Every row comes from one small tree of marks. The marks that hang from a mark follow it in brackets, in the order of their numbers. Every link used is in the known rows. Which tree was each row made from?
Known rows
q587[q456]: [ -2, -16, -55,  -5,  31, -13,  25, -60,  -7, -27,  -9, -15, -24,  20,  -3,
  32,  21, -38,   6, -19, -21,   9]
q587[q183]: [-29, -19, -39,  -5,  43,  -8,  24, -52, -17, -15, -26,   1, -40,  15,   5,
  23,  31, -39,   9, -25, -33,  16]
q622[q183[q587[q260[q9 q877] q456]]]: [ 10, -23, -55,   8,  24, -16,  39, -66, -38,   8, -69,  -1, -27,  14,  22,
  32,  18, -36,   7,  -9, -21,   0]
q622[q183[q587[q260]]]: [  1, -24, -47,   9,  12, -11,  39, -58, -17,  20, -72,   5, -37,  11,  25,
  32,  20, -41,  10, -14, -22,   5]
q9[q183[q622] q260[q877]]: [ 37,  -4, -59,   9,   7, -46,  29, -46, -60,  37,  -5,  23, -25,  12,  -1,
 -45,  33, -35,   4,   9, -20,  13]
q9[q183 q260[q587[q456] q622 q877]]: [ 55, -13, -52,  15,  25, -50,  31, -62, -46,  13,  10,   8, -50,  41, -19,
 -19,  36, -18,   1,   0, -25,   1]
q260[q622 q877[q456]]: [ 32, -23, -49,   7,  35, -27,  36, -43, -49,  -9, -34,  -5, -36,  50,  -9,
  28,  20, -28,  10, -40, -30,   7]
q456[q587[q183 q260[q9]] q622 q877]: [-31, -33, -62,  -6,  70,  32,  27, -37, -57, -10, -76,  -6, -27,   5,  12,
  36,  47, -12,   8, -32,  -9,  31]
q9[q183[q587[q456] q622] q260[q877]]: [ 49,   6, -63,   2,   9, -32,  28, -45, -65,  33, -16,  15, -31,  11,   3,
 -41,  32, -46,   5,  21, -18,  11]
q9[q260]: [ 23, -25, -54,  13,   6, -24,  31, -49, -14,  -2, -22,   3, -49,  26,  15,
 -11,  34, -31,   4,  -3, -24,   5]
q622[q183[q587[q456[q877]]]]: [ -9, -24, -49,   3,  19,   6,  35, -58,  -6,   6, -61,  -2, -33,  19,  15,
  41,  27, -44,   8,  -4, -22,  12]
q260[q9 q622 q877[q456[q587]]]: [ 62, -21, -53,  14,  48, -41,  40, -42, -87, -12, -48, -10, -20,  62,  -2,
  26,  23, -17,  10, -26, -26,  11]
q587[q183[q622] q456[q877[q260[q9]]]]: [-45, -12, -47, -13,  51,  20,  19, -61, -24, -31, -39, -12, -20,  -4,   6,
   9,  42, -53,   6, -23, -33,  28]
q183[q587[q260 q456[q622 q877]]]: [  2, -12, -69,  -9,  36,  10,  30, -44, -40,  -8, -63, -20, -41,   1,  16,
  28,  27, -43,   9, -26, -17,  11]
q587[q183 q260[q9 q877] q456]: [ -8, -20, -67,  -5,  70, -23,  27, -78, -78, -37, -44, -15, -16,   4,   6,
  22,  17, -26,   4, -36, -27,  -3]
q877[q260[q622] q456]: [ 29, -31, -42,   0,   7,   0,  35, -47,  14,   1, -46, -10, -46,  36,  12,
  -3,  26, -45,  16, -39, -24,   7]
q260[q877[q456]]: [ 16, -25, -61,   5,  30, -23,  33, -40, -49,  -3, -27,   4, -23,  24,  -3,
  12,  17, -29,  11, -13, -21,   0]
q260[q587[q456] q622]: [ 17, -14, -33,  11,  38, -32,  31, -61, -11, -29,  -1, -16, -57,  38, -15,
  38,  33, -28,   6, -30, -38,   7]
q260[q877]: [  2, -18, -53,  11,  35, -29,  32, -45, -57,  -6, -21,   7, -19,  13,   6,
  17,  18, -24,   7, -19, -25,   9]
q587[q183[q622] q456[q877[q260]]]: [-54, -13, -45, -15,  49,  28,  18, -60, -10, -30, -36,  -9, -23,  -8,   5,
  12,  42, -56,   7, -25, -32,  29]
q877[q260[q587[q456] q622]]: [ 12, -19, -29,  11,  22, -12,  31, -63,   6, -15, -19,  -9, -48,  16,  13,
   5,  32, -34,   9, -34, -32,  10]
q260[q587]: [  3, -16, -39,  16,  26, -37,  31, -49, -17,  -6,  -2,   1, -48,  10,  -3,
  15,  32, -28,   9,  -6, -31,   3]
q9[q260[q622 q877]]: [ 36, -24, -49,  19,  19, -30,  35, -51, -43,  -8, -27,   3, -51,  40,   9,
  -4,  33, -23,   2, -20, -31,   7]
q622[q183[q587]]: [  0, -22, -42,   8,  10,  -9,  37, -53, -10,  18, -61,   6, -39,  19,  21,
  32,  24, -43,  10,  -3, -24,  10]
q260[q587[q183 q456[q877]] q622]: [-15, -18, -31,   4,  59,  -9,  27, -62, -12, -38, -15, -17, -61,  34, -19,
  44,  44, -31,   5, -35, -44,  15]

Write each row's tree
[ -5, -22, -48,   4,  33, -18,  27, -60, -11, -12,  -4,  -6, -53,  12,  -9,
  22,  34, -22,   6,  -2, -24,  -4] => q260[q587[q456[q622[q183]]]]
[ 38, -29, -58,  20,  16, -32,  34, -48, -37,  -1, -14,  10, -57,  25,   1,
 -24,  35, -21,   6,  15, -24, -13] => q9[q260[q587 q877[q456]]]
[-30, -20, -35,   5,  51,  31,  27, -39, -29,  -9, -68,   5,  -6,  -2,  25,
  15,  49, -38,  11, -15, -20,  46] => q456[q587[q183[q622]] q877[q260[q9]]]
[ 15, -22, -35,  11,  55, -28,  33, -50, -50, -18, -20,   1, -62,  41, -21,
  21,  34, -23,  10, -24, -42,  -3] => q260[q587[q183] q622 q877[q456]]
[ 18,  -7, -54,  -2,  32,   3,  32, -45, -32, -14, -56, -21, -36,  21,  18,
  25,  31, -49,  10, -18, -27,  21] => q183[q587[q456[q877[q260[q9 q622]]]]]
[-14, -10, -51,   0,  44, -32,  28, -59, -69,  -6, -57,  -4, -24,  -9,  19,
   1,  27, -44,   9, -40, -34,  12] => q587[q183[q622] q260[q9]]
[ 32, -19, -46,  12,  34, -28,  41, -59, -49,  -7, -68, -21, -35,  54,  11,
  44,  31, -33,   6, -30, -35,  20] => q260[q9 q622[q183[q587[q456[q877]]]]]
[  0,  -9, -63, -11,  34,  15,  27, -37, -30,  -9, -48, -18, -44,  12,  10,
  28,  32, -45,   9, -10, -20,  18] => q183[q587[q456[q622 q877]]]
[ 13, -27, -66,  -2,  33, -15,  31, -36, -55,   0, -28,   3, -33,  23,  -4,
   8,  21, -23,  11, -14, -17,  -1] => q260[q877[q456[q622]]]
[-36, -21, -55, -24,  56,  15,  17, -61, -17, -33, -16, -14, -47,  16,  -7,
  28,  33, -33,   6, -23, -24,  10] => q587[q183 q456[q622]]
[ 31, -37, -62,  11,  14,  -9,  34, -46, -34,   8, -38,  14, -46,  32,  11,
 -12,  34, -19,   6,  11, -13,  -4] => q9[q260[q877[q456[q587 q622[q183]]]]]
[  60,    0,  -70,    3,   30,  -54,   34,  -35, -107,   28,  -36,    2,
   -8,   25,   -2,  -20,   19,  -37,   13,    8,  -20,    6] => q260[q9[q183[q587 q622]] q877[q456]]
[  44,   -7,  -56,   23,   46,  -77,   35,  -52, -101,   13,    0,    6,
  -21,   19,  -11,  -10,   25,   -9,    6,    8,  -28,   -1] => q260[q9[q183] q587 q877]
[ 48, -24, -66, -11,  11,  -7,  32, -39, -31,  29, -48, -10, -42,  26,  15,
 -35,  29, -36,  17, -10, -10,   1] => q877[q260[q9[q183[q587]]] q456[q622]]
[-25, -24, -53,   1,  55, -18,  29, -62, -60, -14, -49,   5, -29,  -5,  12,
  19,  19, -29,   7, -44, -29,   3] => q587[q183 q260[q877]]
[ -5, -27, -39,   6,  17,  -1,  30, -64,   7,  -3, -23,   0, -46,  -1,  18,
  -6,  33, -30,   8, -13, -23,   2] => q877[q260[q587[q456[q622[q183]]]]]
[  8, -27, -38,  -6,  19,  23,  28, -41,  11,   5, -51,   8, -28,  12,  20,
 -10,  32, -49,  19,  -8, -13,  14] => q877[q260 q456[q587[q183[q622]]]]
[ 14, -35, -58, -11,   7,  14,  29, -40,   5,  11, -42,  -6, -49,  17,  16,
 -20,  29, -37,  16, -22, -12,   0] => q877[q260 q456[q622]]
[ 25,  11, -55,   6,  21, -34,  34, -35, -94,  16, -68,   0, -21, -16,  31,
  -9,  22, -57,  12, -14, -29,  15] => q183[q587[q260[q9 q877]] q622]
[ 10, -24, -23,  22,  25, -34,  38, -62,  -5,  -1, -26,  -1, -61,  39,  -5,
  39,  35, -25,   7, -27, -40,   7] => q260[q587 q622[q183]]
[ 25, -13, -30,  17,  54, -53,  33, -58, -57, -23, -23, -15, -59,  45,  -6,
  22,  40, -22,   7, -29, -49,  10] => q260[q9 q587[q183] q622]
